What can hang from each mark
W: H X
Z: G Q
C: H
N: G X
Q: M Z
M: Q T
F: M
G: N Z
Y: H
L: X
T: M
X: N W
H: C W Y
E: L

Every row comes from one small tree of marks. The marks that hang from a mark follow it in brackets, in alphabetical order. Every link used is in the known rows. Which tree was each row made from?
(in the rows, 128 means zero)
Known rows
F(M(Q(Z(G)) T)): [106 140 164 130 104 127 111 134 140 104 168 120 138 166  91 172 122  98
 149 128 158 182 100 154 135 104 156 169 124 128 114 195 124 122 111  72
 134 147 189 131 107 100]
T(M(Q(Z(G(N(X)))))): [132 154 169 170 112 144 110 144 133 102 143 148 157 121 106 182 168 112
 127 130 131 143 103 133 165  90 148 150  98 169  97 153  84 143 104  79
 111 167 146 133 114  91]
H(C W(X) Y): [109 118 156 135 162 181  97 147  90 141 119  81 143 175 146 132 156 139
  94 117 117 145 169 213  39 151  90 188 143 142 181 113 134 138 152 174
 147 120 137 148 120 171]
W(H(C Y) X(N(G))): [112 125 147 171 137 212 121 153  83 131 114 112 125 159 152 106 171 146
 103 121  89 105 139 168  46 127  84 170 135 155 151 132 110 152 157 140
 105 140 119 134 144 154]
Q(M Z): [ 83 116 136  96 170 119  87 132  93 111 145 107 153 121 123 159 123 102
  87 137 133 155 174 159  97 147 149 149 114 144 124 106 141 120 133 122
 142 121 173 131 119 126]
L(X(N(G) W(H))): [ 98 113 105 162  97 161 144 155  83  92  97 110 129 145 111 140 167 112
  94 142  78  98 133  96  96 109 107 166 139 144 134 144 134 155 161 121
 110 128 116 126 156 128]
H(C W): [108 114 152 117 152 167  97 125  95 124 110  91 148 163 126 145 147 107
  98 136 132 141 173 185  46 153 106 182 136 131 160 108 141 147 155 152
 145 114 135 146 110 156]
N(G): [116 119 139 123 113 132 118 133  93 113 130 129 137 131 117 171 134 102
 110 133 127 136 146 125 108 123 127 171 110 114 132 107 128 145 158 126
 112 108 145 143 104 128]
T(M(Q)): [ 82 123 124  83 112 113  96 127 111 108 145 117 127 146 107 183 127 113
 129 128 147 182 138 149 112 139 141 168 138  99 140 179 152 131 128 115
 135 108 168 143 110 105]
L(X(N(G) W)): [115 100 107 151  92 137 148 157  85  94 104 114 132 136  94 170 160 100
 102 134  87 112 123  68 116 117 112 164 134 146 132 146 129 147 150 135
 121 118 130 131 152 113]
Y(H(C W)): [ 98 111 158 114 163 182  84 125  86 130 115  79 158 179 138 115 161 116
 103 134 127 128 185 205  11 148  98 184 145 138 164 111 129 146 159 155
 141 119 144 138 113 159]
X(N(G) W(H)): [104 117 116 151  98 165 136 154  92 104  96 127 126 136 120 134 170 106
 109 149  95  92 145 120 109 102 105 143 113 135 124 144 131 155 164 114
 116 123 130 135 157 136]
Z(G Q(M)): [ 80 127 130  63 146 140 113 135 100 104 205 123 148 131 141 143 151 119
 120 109 141 149 127 134  92 115 141 164 110 128 103 127 118 107 156 116
 116 133 180 127  97 141]
X(N(G) W): [117 105 116 138  93 139 141 156  93 109 102 131 125 128 103 163 161  95
 116 139 102 106 135  92 129 109 110 143 108 138 122 147 126 145 155 127
 127 111 141 139 152 120]
T(M): [100  99 122  98 122 134  95 133 103 104 146 116 123 128 116 171 136  99
 115 126 140 174 134 142 104 150 127 168 115  95 136 132 157 125 136 128
 131 107 165 142 124 125]
G(N(X(W)) Z(Q(M))): [ 80 131 111 151 115 146 118 156 111 105 186 145 163  99 129 144 194 105
 105 144 101 112 118 123 151  82 131 131  89 171  93 136  84 118 126 100
 120 153 135 119 136 118]
Q(M Z(G)): [106 125 152 106 166 132  93 136 101 102 153 113 161 125 120 152 139 104
  99 122 134 144 153 148 107 121 149 157 101 159 109 105 121 117 138 113
 127 139 170 131 114 135]
T(M(Q(Z))): [ 88 137 144 104 132 109  97 127 112 117 140 113 138 151 104 177 122 114
 110 132 147 177 151 160 111 138 154 155 135 131 132 167 138 134 118  97
 141 126 180 132 110  97]
X(N(G) W(H(C Y))): [101 107 145 148 132 206 116 158  89 118  71 104 138 175 124  97 184 113
  94 142  94  74 156 158  46 113  70 161 142 181 149 146 119 157 159 128
 118 141 108 126 172 147]
Q(M(T) Z(G(N))): [111 120 156 152 142 145  94 134 121  92 165 126 148 125 114 144 159  93
 136 121 122 155  91 142 128 107 150 156  95 168  93 148 114 115 113  99
 110 154 177 129 129 121]
C(H(W(X) Y)): [100 118 146 142 156 174  98 143  86 139 125  92 141 179 149 118 171 149
  96 105 114 141 175 213  39 140 102 189 135 128 170 109 136 140 160 179
 148 114 151 135 116 165]
M(Q(Z(G)) T): [111 147 167 124 120 118 117 128 126 109 144 122 142 167 103 170 124 114
 127 127 146 167 132 150 126 110 154 162 132 139 119 170 124 135 123  88
 118 144 172 134 102 104]
Z(Q(M(T))): [ 59 112 114  59 133 132 103 129 102 108 222 115 126 135 136 148 131 106
 139 118 149 186 109 147  94 132 147 159 123 103 113 163 155  95 139 116
 129 122 201 129 112 127]
L(X): [101 105 117 114 125 124 116 132  85  98 118  99 140 139 112 178 125 114
  73 137 117 157 156 115  86 164 126 189 149 103 157 107 147 143 143 146
 118 105 134 135 109 127]
H(W(X(N(G))) Y): [122 121 146 176 122 177 132 152  92 127 136 114 134 147 140 139 172 136
 131 105  99 129 119 152  85 110 106 167 113 147 145 132 115 146 162 163
 132 124 153 149 129 141]
X(N(G(Z)) W(H(C))): [109 124 131 191 110 194 122 147 101 110  99 120 139 153 116 106 189 107
  96 142  77  76 143 133  81  94  94 145 121 184 124 143  99 161 154 102
 105 151  96 119 157 134]
E(L): [107 112 120 118 118 117 118 113  81 113 115  92 138 141 101 177 128 110
  92 142 130 153 159 128  89 159 112 201 149 107 156 112 149 149 143 136
 128 106 121 137 106 137]
W(X(N)): [116 113 110 142 115 141 134 148  86 119 135 127 112 110 135 173 139 132
 104 129 103 156 144 119 121 152 121 150 113  91 137 129 136 138 143 149
 127 103 153 150 129 130]
W(H(C Y) X(N)): [102 117 138 151 153 207 111 149  82 131 105 101 121 157 156 108 164 152
  81 131  94 122 163 185  37 156  80 166 150 133 164 128 130 148 148 148
 119 133 122 137 153 159]
C(H(W)): [101 114 140 121 146 158  96 122  92 121 117 101 147 167 131 134 161 118
 101 123 129 135 177 184  46 140 120 184 130 119 150 106 144 150 162 159
 145 109 148 134 106 150]
G(N Z(Q)): [ 94 128 129 165 113 148 126 122 108 108 165 138 152 125 129 131 172 125
  88 136 109 126 117 122  99 116 132 155 118 143 112 127  79 152 133 106
  95 132 143 116  97 117]
Q(M(T) Z): [ 83 112 137 102 154 123  87 130 106 108 169 108 138 131 115 155 119  92
 120 130 140 180 138 163 109 139 154 151 112 133 118 140 158 105 122 112
 139 129 189 133 127 121]
Y(H(C W(X(N(G))))): [125 124 151 171 133 200 120 146  81 138 140 100 138 160 149 116 180 134
 138 111  90 118 136 170  43 114  96 168 123 156 143 137 101 147 164 154
 130 130 151 141 125 152]
F(M(Q(Z(G(N))) T)): [109 141 169 170  95 139 111 133 146  98 157 132 144 156  90 164 148  98
 157 132 139 166  71 145 148  92 152 167 118 146 102 205 101 135  97  69
 117 152 183 130 114  97]

Write each row's tree
[107 135 123 177  94 151 141 156 111 113 152 151 156 110 127 150 194 114
  84 152 101 100 127 112 151  89 118 137  96 157 105 124  72 145 132  98
 110 147 115 121 128 114] => G(N(X(W)) Z(Q))
[117 112 150 153 156 197 110 146  88 136 113  91 134 163 144 124 169 140
 105 118 104 136 150 184  39 154  86 170 142 153 167 132 128 146 150 176
 148 124 138 148 142 156] => H(C W(X(N)) Y)
[ 92 106 156 121 162 175  88 126  88 125 105  91 157 189 134 110 171 128
  92 117 129 126 179 205  20 145 103 191 146 139 164 106 138 152 160 171
 148 114 144 128 117 153] => C(H(W Y))
[117 104  99 164  81 126 156 140  74  96  98  90 135 148  78 175 162 102
 102 137  82 112 112  59 107 126  99 195 158 160 143 153 133 153 147 134
 123 125 105 124 149 117] => E(L(X(N(G) W)))
[108 125 123 168 106 168 120 160 102 104  86 137 141 111 130 152 180 106
  85 172  99  97 159 149 140 106 103 149 104 126 131 111 121 156 141 113
 114 133  98 144 152 144] => G(N(X(W(H))))
[ 87 113 156 112 167 190  86 132  87 122  89  90 146 176 141 105 151 129
  67 144 124 118 190 205  14 159  86 189 160 137 172 104 139 154 154 139
 117 128 114 131 132 163] => W(H(C Y))
[126 139 138 141  96 159 149 169 110 107 147 153 150 116 130 159 197 112
 103 141 117  98 116 105 155  83 110 149  92 145 101 127  81 137 143 105
 107 147 128 132 127 133] => Z(G(N(X(W))) Q)
[120 132 139 220 111 181 128 140  95 126 166 117 147 141 145 115 187 138
 137 105  78 117 120 149  84  86 120 156 103 162 123 133  81 150 159 137
 118 138 155 133 119 130] => Y(H(W(X(N(G(Z))))))
[ 98 104  98 129 103 104 132 134  74 100  93  71 142 157  81 181 142 106
  70 149 103 138 155 102  95 154 102 211 173 127 169 129 156 144 139 143
 137 109 104 127 135 134] => E(L(X(W)))
[132 135 161 161 151 152 102 144 113 100 147 142 174  91 125 164 168 100
 106 134 117 123 121 133 147  98 144 147  76 180  89  93  87 130 120 103
 110 163 138 134 123 123] => Q(M Z(G(N(X))))
[128 121 158 174 139 202 120 148  91 138 123 102 136 165 142 125 177 133
 126 107  97 118 124 168  50 122  88 172 128 174 154 134 111 149 158 165
 135 134 134 145 135 149] => H(C W(X(N(G))) Y)
[100  92  96 129 107 133 140 155  84  92  94 103 129 135  99 169 153 106
  79 144  92 127 147  83 107 149 109 161 148 126 145 144 147 146 140 146
 135 107 131 133 159 118] => L(X(N W))
[134 134 145 217 118 191 128 140 103 129 149 116 142 143 134 131 179 126
 127 108  81 120 115 144  83 102 111 157 106 175 129 133  90 153 154 140
 121 145 124 138 118 136] => H(C W(X(N(G(Z)))))
[105 126 119 129 115 157 121 162  96 112 101 124 137 123 131 159 153 108
  79 165 117 110 187 158 131 116 106 151 110 105 142 102 145 144 155 118
 131 127 105 145 145 147] => N(X(W(H)))
[103 132 140 124 114 164 118 143 122  97 225 152 145 107 140 154 177 105
 158 114 133 152  58 122 146  84 142 155  86 138  78 151 100 104 128  98
  97 162 166 132 116 124] => Z(G(N(X)) Q(M(T)))
[128 130 162 167 135 156 102 145 127  94 173 142 156 102 120 163 163  89
 138 128 125 148  88 137 159  91 148 146  77 169  84 127 103 115 110  94
 110 168 154 136 132 117] => Q(M(T) Z(G(N(X))))
[109 144 159 114 129 121 104 133 122 106 146 119 146 153 105 170 138 117
 120 118 148 164 133 149 122 112 153 161 121 148 117 164 117 132 123  89
 128 143 177 131 106 103] => T(M(Q(Z(G))))
[ 73 133 126 114 126 134 112 128 101 109 221 130 160 125 135 134 156 114
 122 108 120 137 114 124  97  91 151 155 100 158  96 133  93 117 151 101
 106 140 166 114  90 120] => N(G(Z(Q(M))))
[ 89 136 150 115 123 107 110 122 116 117 137 115 134 162 102 176 108 112
 116 141 146 180 151 161 116 135 156 155 143 124 135 174 145 136 118  96
 133 125 174 135 105  98] => M(Q(Z) T)
[138 129 166 175 137 148 117 134 109 102 107 131 158 127 114 151 162 110
  86 137 117 119 136 129 117 117 132 159 101 163 111 102  89 154 129 108
 101 141 144 131 111 126] => Q(Z(G(N)))
[ 84 129 126 159 111 158 111 132 125 100 232 149 152 100 135 143 174 104
 141 127 118 156  69 127 140  92 149 144  92 147  83 152  95 111 116  92
 101 160 155 122 118 105] => G(N(X) Z(Q(M(T))))
[ 60 118 117 102 127 135 103 123 113 103 235 121 138 134 132 131 144 109
 133 114 134 176 101 143  98 115 152 154 116 128 102 162 129 100 133 100
 118 138 185 119 107 115] => G(Z(Q(M(T))))
[ 71 128 127 121 110 138 112 127 116 104 246 132 141 135 127 133 151 103
 154 102 128 162  77 129 109  86 154 158 101 148  90 166 110 102 142  92
 104 148 181 115 101 110] => N(G(Z(Q(M(T)))))
[ 89 139 130 135 105 151 121 138 121 108 252 148 149 113 133 150 157 102
 156 109 131 154  72 122 142  72 155 148  83 150  81 144 100 101 138  86
 103 162 159 123 103 107] => N(G(Z(Q(M(T)))) X)
[118 120 148 179 133 194 123 145  86 135 130 110 138 170 145 112 190 144
 127  94  94 114 130 168  51 111 102 172 120 158 143 131 109 151 163 171
 132 128 150 130 130 145] => C(H(W(X(N(G))) Y))
[128 125 130 137  94 137 132 167 100 116 116 141 143 117 113 188 152  91
 106 149 120 111 152 113 161  95 113 153  88 128 127 105 121 138 152 121
 127 123 116 147 133 127] => N(G X(W))
[116 147 143 158  96 152 142 139 108 120 196 153 160 115 134 157 159 121
 104 125 122 119 118 108 131  83 139 153  90 144 100  99  74 140 154  94
  96 150 127 122  85 109] => N(G(Z(Q)) X)
[111 153 167 118 137 117 116 130 112 114 120 121 158 157 109 170 128 126
  95 132 141 142 167 145 115 115 150 160 131 149 126 139 107 148 135  98
 120 137 155 131  92 111] => M(Q(Z(G)))
[114 134 129 148 100 159 130 165  97 114 111 135 141 124 128 159 162 103
 101 156 111  95 164 143 141  89 109 153  94 125 129 103 127 146 164 107
 117 136 104 142 138 142] => N(G X(W(H)))
[132 130 130 179  88 138 132 161 112 112 132 144 156 116 109 173 165  94
 100 143 105 100 142 109 166  78 120 149  82 153 116 104  95 142 148 105
 116 139 105 136 130 116] => N(G(Z) X(W))
[106 110 135 162 150 189 113 143  83 133 122 100 132 167 148 111 185 150
 107 106 100 129 153 184  43 141  98 172 137 138 157 129 130 146 156 181
 149 117 151 135 137 150] => C(H(W(X(N)) Y))
[ 78 122 132  67 130 140 110 134 113  99 230 124 133 140 135 143 146 107
 151 103 149 174  92 135 104 109 146 166 110 117  99 163 135  92 145 107
 114 139 195 129 108 132] => Z(G Q(M(T)))
[103 126 115 158  85 151 157 151 103 113 161 141 140 134 117 132 181 112
 108 128  97  97 112  83 120  84 120 132 106 167  99 158  83 142 154 100
 113 138 147 113 132 108] => X(N(G(Z(Q))) W)
[107 118 151 167 139 207 101 164 100 118  63 115 154 151 134 116 196 114
  69 165  99  76 172 186  78 119  68 166 134 168 156 113 109 158 135 128
 116 149  80 134 170 157] => G(N(X(W(H(C Y)))))
[129 127 131 175 106 162 142 148  94 125 149 124 125 126 137 160 159 125
 141 111  97 139 115 131 115 109 124 156  99 127 131 132 121 145 165 152
 133 116 154 153 117 137] => H(W(X(N(G))))
[117 148 168 164 111 130 117 128 131 102 131 134 146 155 101 163 148 112
 133 130 129 154 103 139 135 100 151 159 126 158 109 183  99 146 110  82
 102 150 165 130 108 100] => M(Q(Z(G(N))) T)
[ 83 116  97 140 109 129 128 132  72  97  86  67 139 164  98 152 150 118
  64 156  95 126 165 130  76 145  96 213 178 128 172 127 162 151 148 130
 125 123  93 122 139 150] => E(L(X(W(H))))
[ 68 124 118 138 134 144 103 124 105 100 200 132 158 113 135 126 174 118
 106 123 108 138 111 131  98 111 144 151 110 157  98 139  88 127 128 108
 104 138 162 113 105 119] => G(N Z(Q(M)))
